In the rows, zero is written as 128.
Known rows, with every step that occurs:
rupi > teme: 164; 163; 114; 120; 155; 121; 118; 125; 115; 133; 93; 125; 96; 178; 116; 130; 131; 123; 91; 104; 74; 147; 152; 90; 158
tesa > negu: 171; 130; 133; 134; 138; 119; 140; 137; 146; 119; 89; 124; 138; 160; 129; 124; 146; 118; 98; 152; 136; 136; 153; 79; 164
negu > dosug > rupi: 180; 146; 106; 137; 94; 125; 124; 166; 121; 241; 98; 98; 118; 166; 101; 156; 153; 105; 138; 133; 144; 170; 155; 140; 116
lezi > negu > dosug > rupi > doda: 158; 151; 127; 134; 133; 138; 90; 167; 102; 165; 93; 72; 144; 141; 97; 142; 177; 97; 118; 106; 140; 157; 142; 176; 147
tesa > rupi: 179; 120; 102; 155; 141; 107; 123; 126; 119; 155; 99; 146; 121; 132; 143; 136; 140; 131; 95; 146; 126; 125; 204; 95; 136
dosug > rupi: 170; 103; 116; 140; 121; 122; 131; 125; 124; 211; 98; 136; 109; 165; 100; 157; 165; 119; 119; 128; 131; 163; 149; 101; 131
dosug > rupi > deru: 154; 115; 130; 153; 146; 129; 123; 121; 124; 200; 96; 117; 105; 152; 89; 176; 147; 127; 104; 106; 144; 156; 145; 138; 156
lezi > rupi > deru > negu > dosug: 160; 185; 138; 129; 142; 140; 114; 181; 115; 93; 102; 83; 139; 137; 109; 161; 90; 141; 113; 116; 174; 146; 130; 210; 148
tesa > negu > dosug > rupi > deru > lezi: 149; 159; 141; 152; 109; 145; 142; 160; 127; 201; 98; 60; 131; 141; 112; 161; 84; 89; 133; 159; 186; 144; 180; 224; 150
tesa > rupi > lezi > negu > dosug: 155; 171; 106; 113; 127; 122; 101; 128; 81; 124; 80; 129; 164; 116; 160; 117; 108; 105; 143; 116; 148; 133; 222; 172; 112
tesa > negu > lezi > rupi: 178; 142; 143; 121; 76; 136; 101; 124; 115; 94; 86; 106; 134; 147; 144; 109; 141; 124; 103; 145; 148; 139; 171; 111; 138
deru > lezi: 144; 102; 115; 127; 94; 116; 142; 129; 142; 151; 112; 115; 98; 126; 140; 133; 139; 101; 108; 129; 126; 130; 152; 91; 143
negu > lezi: 171; 132; 108; 149; 51; 124; 122; 117; 149; 181; 100; 111; 114; 145; 131; 116; 173; 117; 110; 120; 120; 142; 149; 54; 133
teme > rupi > tesa > negu > dosug: 171; 160; 124; 193; 135; 124; 113; 203; 116; 125; 68; 55; 137; 136; 104; 147; 116; 95; 145; 136; 152; 157; 151; 168; 125
deru > lezi > rupi: 144; 98; 132; 99; 100; 121; 106; 133; 102; 94; 108; 115; 89; 117; 146; 138; 130; 110; 99; 120; 136; 134; 161; 132; 135
dosug > rupi > lezi: 154; 139; 118; 139; 125; 126; 132; 104; 93; 204; 81; 139; 111; 176; 114; 154; 123; 116; 149; 103; 127; 162; 170; 130; 96
teme > rupi > deru: 152; 92; 115; 179; 166; 125; 114; 150; 114; 145; 82; 86; 98; 126; 80; 169; 157; 111; 106; 92; 103; 159; 115; 116; 154
rupi > doda: 162; 146; 123; 169; 151; 114; 107; 152; 127; 122; 96; 87; 106; 149; 114; 136; 169; 120; 78; 100; 99; 130; 134; 90; 155
deru > lezi > negu > dosug > rupi: 139; 110; 118; 95; 75; 139; 124; 144; 115; 195; 108; 100; 135; 117; 123; 140; 146; 76; 148; 136; 165; 159; 162; 178; 136
rupi > lezi: 149; 150; 116; 131; 125; 113; 126; 113; 112; 140; 83; 133; 113; 159; 136; 132; 125; 117; 127; 91; 114; 143; 160; 92; 113
rupi > deru > lezi > negu: 109; 92; 142; 103; 127; 131; 115; 108; 137; 89; 108; 112; 124; 85; 133; 137; 145; 100; 92; 98; 151; 125; 137; 136; 192
negu > lezi > rupi: 173; 128; 124; 119; 58; 128; 89; 121; 109; 124; 96; 113; 106; 135; 139; 121; 164; 128; 102; 109; 130; 146; 158; 95; 124
deru > lezi > negu > rupi: 140; 73; 115; 111; 88; 134; 132; 107; 124; 140; 91; 122; 123; 105; 126; 126; 160; 68; 118; 135; 143; 125; 204; 123; 151
deru > negu: 164; 135; 117; 146; 138; 126; 166; 138; 155; 137; 110; 139; 140; 159; 114; 140; 131; 138; 117; 144; 138; 142; 120; 88; 147

Rows:
152; 110; 117; 194; 184; 142; 152; 154; 128; 131; 92; 94; 127; 137; 69; 174; 119; 129; 125; 119; 125; 157; 97; 142; 150 => teme > rupi > deru > negu
165; 163; 107; 166; 126; 139; 173; 113; 114; 166; 74; 134; 139; 175; 109; 143; 83; 111; 158; 135; 142; 133; 203; 144; 92 => deru > negu > rupi > lezi
171; 157; 123; 155; 127; 132; 148; 112; 106; 148; 53; 119; 137; 175; 124; 127; 100; 90; 140; 144; 139; 128; 236; 133; 111 => tesa > negu > rupi > lezi
159; 188; 120; 160; 136; 135; 147; 176; 153; 151; 106; 83; 148; 146; 103; 157; 99; 132; 121; 129; 165; 141; 123; 169; 156 => rupi > deru > negu > dosug
125; 80; 126; 89; 102; 125; 126; 111; 137; 103; 111; 131; 126; 100; 144; 120; 163; 92; 107; 120; 140; 133; 144; 98; 170 => deru > lezi > negu
177; 189; 144; 109; 110; 147; 94; 115; 89; 78; 79; 102; 120; 176; 139; 104; 102; 125; 97; 134; 105; 142; 185; 140; 146 => tesa > negu > lezi > rupi > teme
150; 143; 149; 131; 170; 137; 121; 140; 117; 64; 103; 119; 129; 135; 109; 163; 103; 156; 92; 113; 161; 138; 123; 169; 162 => lezi > rupi > deru > negu
171; 175; 126; 107; 94; 140; 80; 113; 83; 109; 89; 107; 92; 165; 133; 115; 125; 131; 95; 98; 86; 150; 169; 123; 131 => negu > lezi > rupi > teme
155; 135; 115; 90; 103; 122; 103; 157; 133; 127; 97; 109; 149; 123; 128; 119; 179; 99; 117; 111; 143; 153; 135; 111; 160 => lezi > negu > dosug
181; 128; 104; 168; 124; 136; 173; 135; 145; 174; 91; 129; 136; 165; 96; 145; 128; 114; 127; 159; 143; 135; 183; 113; 129 => deru > negu > rupi
185; 208; 126; 128; 147; 144; 131; 160; 101; 196; 81; 87; 133; 206; 101; 139; 92; 104; 133; 157; 120; 167; 183; 185; 138 => tesa > negu > dosug > rupi > teme
120; 133; 131; 103; 100; 133; 107; 148; 134; 117; 108; 76; 134; 86; 133; 136; 132; 85; 112; 103; 164; 132; 145; 178; 178 => rupi > deru > lezi > negu > dosug
149; 146; 131; 162; 162; 133; 156; 135; 156; 123; 108; 120; 137; 145; 102; 158; 112; 145; 101; 123; 152; 135; 115; 127; 171 => rupi > deru > negu
149; 147; 132; 125; 107; 129; 94; 154; 113; 161; 91; 109; 146; 124; 111; 150; 150; 107; 141; 103; 186; 163; 154; 182; 137 => lezi > negu > dosug > rupi > tesa
175; 177; 105; 146; 110; 129; 158; 180; 152; 164; 109; 100; 150; 160; 114; 138; 118; 125; 135; 150; 151; 150; 127; 131; 132 => deru > negu > dosug
161; 125; 116; 99; 104; 133; 110; 148; 115; 190; 95; 114; 149; 140; 105; 142; 175; 97; 137; 122; 156; 173; 146; 148; 143 => lezi > negu > dosug > rupi
143; 144; 133; 86; 135; 132; 98; 124; 76; 80; 99; 111; 76; 145; 141; 133; 90; 113; 93; 108; 94; 137; 173; 160; 142 => deru > lezi > rupi > teme
161; 134; 114; 99; 151; 141; 111; 104; 99; 122; 72; 132; 122; 155; 104; 122; 148; 92; 102; 110; 91; 141; 203; 123; 164 => lezi > negu > rupi > teme
153; 136; 147; 128; 132; 110; 76; 145; 100; 59; 90; 126; 100; 125; 136; 149; 135; 141; 91; 85; 155; 138; 155; 136; 136 => lezi > rupi > tesa
159; 171; 142; 161; 79; 140; 111; 132; 123; 79; 102; 115; 135; 131; 135; 134; 101; 153; 123; 117; 180; 135; 147; 154; 115 => deru > negu > lezi > rupi > tesa
